What can hang from each mark:
goruzi: mesul
motasuk: mesul mipase ruso
mesul: goruzi mipase motasuk
ruso: mesul mipase motasuk tupi
mipase: mesul motasuk ruso

Each row was made from one small tree. The marks that hang from a mark follow it in brackets, in alphabetical order. Every link used is in the known rows. Write each row's tree.
Known rows:
mesul(goruzi mipase(motasuk(ruso(tupi)))): [ -3.7  47.3  -1.9  -8.1   2.2  16.1   4.4 -13.0  13.4   5.8  10.7 -25.3
  -2.2  22.8  16.4 -24.5  10.7 -17.2   4.4 -15.2]
mesul(goruzi mipase(motasuk(ruso))): [  6.8  48.7 -17.7   1.5  19.4  10.7   4.4 -14.5  10.1   0.1  -8.1 -26.4
  22.9 -16.8  22.9 -17.7  -0.2 -42.9  25.0  -5.4]
ruso(motasuk(mesul(goruzi mipase))): [ -3.8  -6.5 -35.3   2.4   5.3  -9.1   2.9 -10.6   8.0  11.6   8.0  -5.3
 -11.4 -16.6  -4.0   1.8 -10.9 -18.9  23.9   7.1]
ruso(mesul mipase(motasuk) tupi): [ 33.1 -13.7   3.8  -0.4 -50.7  16.2  -1.7  22.3 -31.7   9.7  20.1  -7.3
 -24.2  37.3  11.0  26.2   1.9  37.2 -17.6   0.1]
motasuk(mipase(mesul(goruzi)) ruso): [-25.2  17.7 -20.4  -2.0  26.7  -2.4  -2.4 -27.2  15.4  -3.3 -30.5 -16.4
  26.4 -30.2   0.3 -17.5   1.5   5.8 -25.6  -5.3]
ruso(mipase motasuk): [ 37.1 -17.4  13.3   2.9 -13.6  -6.7  11.1  17.9 -20.9   7.0   9.4  -1.1
 -28.9 -14.1  -5.9  11.8  12.7  -7.8  21.6  12.3]
motasuk(mesul ruso): [-17.3 -32.2  26.5   7.8  37.3  -0.4  -7.8   1.1 -23.2 -20.7  -4.0   6.3
  24.8 -67.7 -28.4  47.8 -14.3  18.7  27.4  29.2]
goruzi(mesul(motasuk(mipase))): [ 11.4 -34.6 -13.3  -4.1  49.5  -6.9   8.0   2.2  -3.6  -5.8  -4.8   7.1
  12.1 -32.3  18.3 -13.9 -35.9  12.2  -9.3  20.5]
mesul(goruzi mipase(ruso)): [  6.5  57.0 -18.9 -16.8  -9.0  -9.8  -5.8  14.3  19.1  -7.1  -9.5  -6.6
  19.4  -4.6  17.1 -20.2  12.3 -45.0  16.4 -35.8]
mipase(mesul(goruzi) motasuk(ruso)): [ 11.4  24.7  -1.5  25.5  11.5 -15.9  -8.7 -33.0 -16.9  -4.0 -15.0   0.1
  35.2 -17.1  -3.7   8.5 -24.0 -13.9   6.1  10.6]
mesul(goruzi mipase(ruso(motasuk tupi))): [  6.5  52.2   6.5  -9.2 -24.3   7.7   7.8  -5.5  17.9  16.1  24.9   4.1
 -32.7  54.5  -9.9 -41.9  31.7 -27.1  -8.8 -33.2]
ruso(mesul(goruzi) mipase): [ -4.2 -13.7  -9.0 -10.9 -36.5  -1.3  -8.9  32.8  15.3  -7.9 -20.7 -19.5
  -0.3  -0.7  20.1  12.1  23.1   8.0  -6.2  -2.0]
mesul(goruzi mipase): [  4.0   9.6 -37.7 -18.8  -5.4 -28.1  -6.5  19.4  19.1  -9.9 -22.4 -17.7
  16.6 -20.3  33.2 -11.4   0.1 -38.3  38.5 -23.2]
ruso(mesul(goruzi)): [  5.9 -28.2  -4.7  -0.6 -18.5 -25.4 -18.7  21.9  -2.5 -22.4 -34.7  -3.8
  22.4 -11.1  16.8  12.1   9.8  -5.3  22.8   0.5]
mesul(goruzi): [ 11.2  -9.1   1.6  -8.8  -9.2 -46.2 -10.7  28.4   6.3 -20.6 -29.6   0.6
  21.3 -35.9  23.9  12.3  -0.6 -27.5  47.8  -5.5]
goruzi(mesul(motasuk(mipase(ruso)))): [ 11.7   8.1   4.3  -2.0  46.3  12.5  11.7  -3.4  -3.8  -0.5   9.5  17.6
  14.6 -18.6  -0.8 -23.3 -24.9   4.3 -31.6   7.3]
goruzi(mesul(motasuk(ruso(mipase tupi)))): [-28.6 -30.3  54.5  -1.2  26.8  40.9   3.8   2.2   7.3  -5.9  34.9  -2.3
 -21.5  13.6 -22.0  -7.2   1.4  45.5 -41.4  22.5]
goruzi(mesul(mipase motasuk(ruso(tupi)))): [-27.7 -25.3  17.4  -2.5  50.5  35.1  -2.1 -15.8   4.8  -7.0  27.9  -3.2
  -3.9  21.6 -14.8 -26.4 -11.1  20.7 -24.2   8.0]
ruso(tupi): [ 18.7 -34.6  20.8 -13.2 -14.7 -33.4 -10.7  34.0 -21.9 -17.7  -2.3  13.7
  -3.6  -5.3   3.4  24.3  -3.4  12.3  34.5 -10.8]
ruso(motasuk): [ 46.9 -33.4  17.0  13.5   8.4 -30.0   2.0   7.0 -35.6  -7.8  -6.4  17.8
 -10.5 -25.0  -9.4  14.7  -2.0 -20.2  48.5  16.9]
goruzi(mesul): [ 42.0 -45.7   9.2  -4.9  15.3 -61.0 -24.7  23.6 -17.6 -30.0 -18.5  18.6
  22.3 -38.0   8.7  -0.8 -22.2  11.0  12.4   7.5]
mipase(mesul(goruzi motasuk) ruso(tupi)): [-27.7  20.3  14.5  12.8 -11.7  11.2  -2.8 -12.2  -2.6   3.7  20.4  28.4
   8.1  44.9 -21.2   8.2 -22.7  -1.1 -14.3 -13.8]
ruso(mesul(goruzi motasuk) mipase tupi): [-36.4 -23.7  10.5  -4.9 -34.3  42.4   6.3  23.0  17.2   7.2  15.3 -12.0
 -24.7  48.4   9.7  14.9  15.4  22.8 -16.9   4.5]

Write each row's tree:
[ 15.2 -12.1 -20.7   0.4  -4.2  -0.7   8.5 -10.7   6.2   9.7 -23.0 -12.3
 -15.2   3.9  12.9 -22.8  27.0  -1.8 -12.5   7.2]  ruso(mesul(goruzi) motasuk(mipase))
[ 26.5  24.3 -11.7   6.4  31.9  15.1   6.6 -14.4 -23.4  -2.0   0.0 -19.6
  18.9 -27.4   9.7  -0.4 -11.3 -28.5  29.9   3.1]  mesul(mipase(motasuk(ruso)))
[ -3.5  -5.3 -23.9  -0.1  12.5 -13.3  15.5 -11.3  11.8  17.6  -5.5  -1.3
 -15.6 -36.5   1.7  -0.6  -5.3   1.3   4.2  16.7]  ruso(motasuk(mesul(goruzi) mipase))
[  1.8  49.1 -32.0  -6.9  -5.0 -17.5  -4.4 -11.5  10.6   3.9 -19.5   6.3
  26.3  -7.9   5.0 -18.0  -7.1  -7.0 -31.5 -29.9]  motasuk(mipase(mesul(goruzi) ruso))
[ -2.0 -10.2 -43.8 -13.0 -16.3  -5.7 -15.3  12.5  11.1 -11.1 -27.3 -22.8
  16.6   3.5  26.4  -6.6  10.4 -18.6  14.1 -16.5]  ruso(mesul(goruzi mipase))
[-14.7  -8.0  -7.0  -9.4  -4.8  -5.5  14.3  -7.8  17.2  24.1  13.2   2.9
 -38.6   6.3  -4.9  -5.2   5.5  26.1 -15.4   4.9]  ruso(motasuk(mesul(goruzi) mipase) tupi)
[-43.4  -8.3  11.5  27.5  38.2  19.3  -0.7 -31.7  -2.4  -8.7  -8.1   1.8
  33.9 -19.0 -20.1  15.1 -22.6 -13.8  13.1  22.0]  mipase(mesul(goruzi motasuk(ruso)))
[ 17.7 -16.0  37.9  16.6  -1.8  22.1  -6.3  -8.9 -40.6  -7.5   8.2  -2.8
   1.6  21.8 -15.3  19.4   7.1  28.1  -5.9  13.9]  mipase(motasuk(ruso(mesul tupi)))
[-34.8 -20.6 -11.3  -7.7  -4.2  34.9  12.3   4.7  19.6   9.7  -2.8 -12.3
 -12.7  33.8  20.7  -5.1   6.8  21.0 -16.7   0.9]  ruso(mesul(goruzi motasuk(mipase)) tupi)
[  0.7   6.0 -50.4  -9.7  -2.8 -36.1  -4.6  -5.7   9.9   0.2 -32.5  -6.1
  22.8 -22.3  23.5  -7.9 -16.1  -1.3  -8.4 -16.3]  motasuk(mipase(mesul(goruzi)))
[  5.8  18.8  20.5  15.6  -0.8 -12.5   2.0  -6.5  -4.8   5.9  15.0  23.5
  -3.4 -17.7 -30.8  13.7  -0.9 -14.6  10.4  12.0]  mipase(ruso(motasuk(mesul(goruzi))))
[ -6.2  17.3  36.8   6.7 -20.1  -3.6   1.1  -5.1   0.4  12.5  31.2  28.8
 -27.2  24.2 -37.5   8.3   8.1   9.7  -7.3  -0.5]  mipase(ruso(motasuk(mesul(goruzi)) tupi))
[ 36.9  39.9   5.0  16.2 -25.7  -4.0  -8.6   2.6 -17.7  -3.6  -9.7   4.9
  25.6  12.2   9.9   5.3  -0.8 -23.8  -0.5  -4.2]  mipase(motasuk ruso(mesul(goruzi)))
[  6.1  31.3  -5.2   8.9 -17.0 -33.5 -19.4  -3.4  -5.5 -12.1 -15.5  21.4
  34.6  -4.9 -12.5   5.4 -13.9 -18.0  -5.0 -21.9]  mipase(mesul(goruzi) ruso)
[  9.9  11.5  38.0  10.0 -36.8   7.1  -5.2  -5.3  -1.7   3.8  13.5  18.1
 -26.2  62.2 -28.1 -16.8  40.3   6.2 -23.7  -8.2]  mipase(ruso(mesul(goruzi) motasuk tupi))
[ 21.3  12.8  24.4  18.3 -18.3   0.3  -4.8  -6.9  -8.8  -3.8  -4.6  13.2
  -4.1  22.9 -20.1  -8.8  32.0 -21.0  -6.7   2.8]  mipase(ruso(mesul(goruzi) motasuk))
[  6.0 -30.5  -2.9  -4.5   5.9  -0.6  15.3  -6.1 -18.1  21.6  23.5  11.5
 -40.6  -3.3 -17.7  13.8  -7.6  39.9  -7.3  13.5]  ruso(motasuk(mesul mipase) tupi)
[ -2.0   7.7   5.5  -7.0  18.4  21.4  -4.0   0.6  -2.9  -0.6  39.5  18.3
  -5.2  42.9 -10.6 -29.1 -19.7   9.2 -31.7 -14.0]  goruzi(mesul(mipase(ruso(tupi)) motasuk))
[-18.7   3.1 -20.8  -7.3  26.4   6.9  22.8   9.0  21.3   3.6 -16.3 -11.5
  11.4 -31.3  33.8  -2.9 -10.9 -27.7  27.5   7.1]  mesul(goruzi motasuk(mipase))
[-30.9 -19.7  40.0  -2.3  -9.0  12.8 -15.9   2.3  12.2 -19.6 -14.1  -8.3
   2.1  20.3 -12.3   0.0  38.4  24.5 -11.1  -1.2]  motasuk(ruso(mesul(goruzi) tupi))
[ 12.7 -33.6   6.0   8.1  -7.7   0.3   9.5   8.5 -22.6  13.6  24.3   7.2
 -30.2 -31.3 -22.7  40.3  -7.6  18.3  11.2  27.3]  ruso(mipase motasuk(mesul))
[ -0.8  13.6  -2.9  -7.8 -43.7  -3.1   5.3  21.3   7.2  21.9  27.6  -2.7
 -21.6   6.5  13.4  31.4 -17.9  27.8  -9.6   1.2]  ruso(mipase(motasuk(mesul(goruzi))) tupi)
[  4.4   0.9 -24.6  -2.1 -16.2 -20.0   6.4 -26.8   6.7  23.1   2.3   6.2
 -30.1  37.7  -3.9 -27.9   3.6  16.8 -33.7 -15.4]  ruso(motasuk(mipase(mesul(goruzi))) tupi)
[-40.4 -10.1  15.0  -2.6  38.3  56.8  14.1  -7.9  -4.1  -1.8  24.7 -11.9
  -8.2  12.6 -14.0   3.2  -1.2  -1.9  17.7   4.8]  mesul(mipase motasuk(ruso(tupi)))
[-26.7 -19.4  -4.6   5.4 -15.6  35.4   7.6  21.1  15.0   1.5  -2.0 -15.1
  -1.2   7.3  14.7  22.9   4.3  -3.1   3.1  16.6]  ruso(mesul(goruzi motasuk) mipase)
[-36.8  14.2  -5.1 -13.0   7.4   4.2  -2.5 -24.0  20.1   3.6 -13.2  -9.7
   2.7  11.6  -5.6 -22.4  10.1  30.3 -42.6 -19.1]  motasuk(mipase(mesul(goruzi)) ruso(tupi))
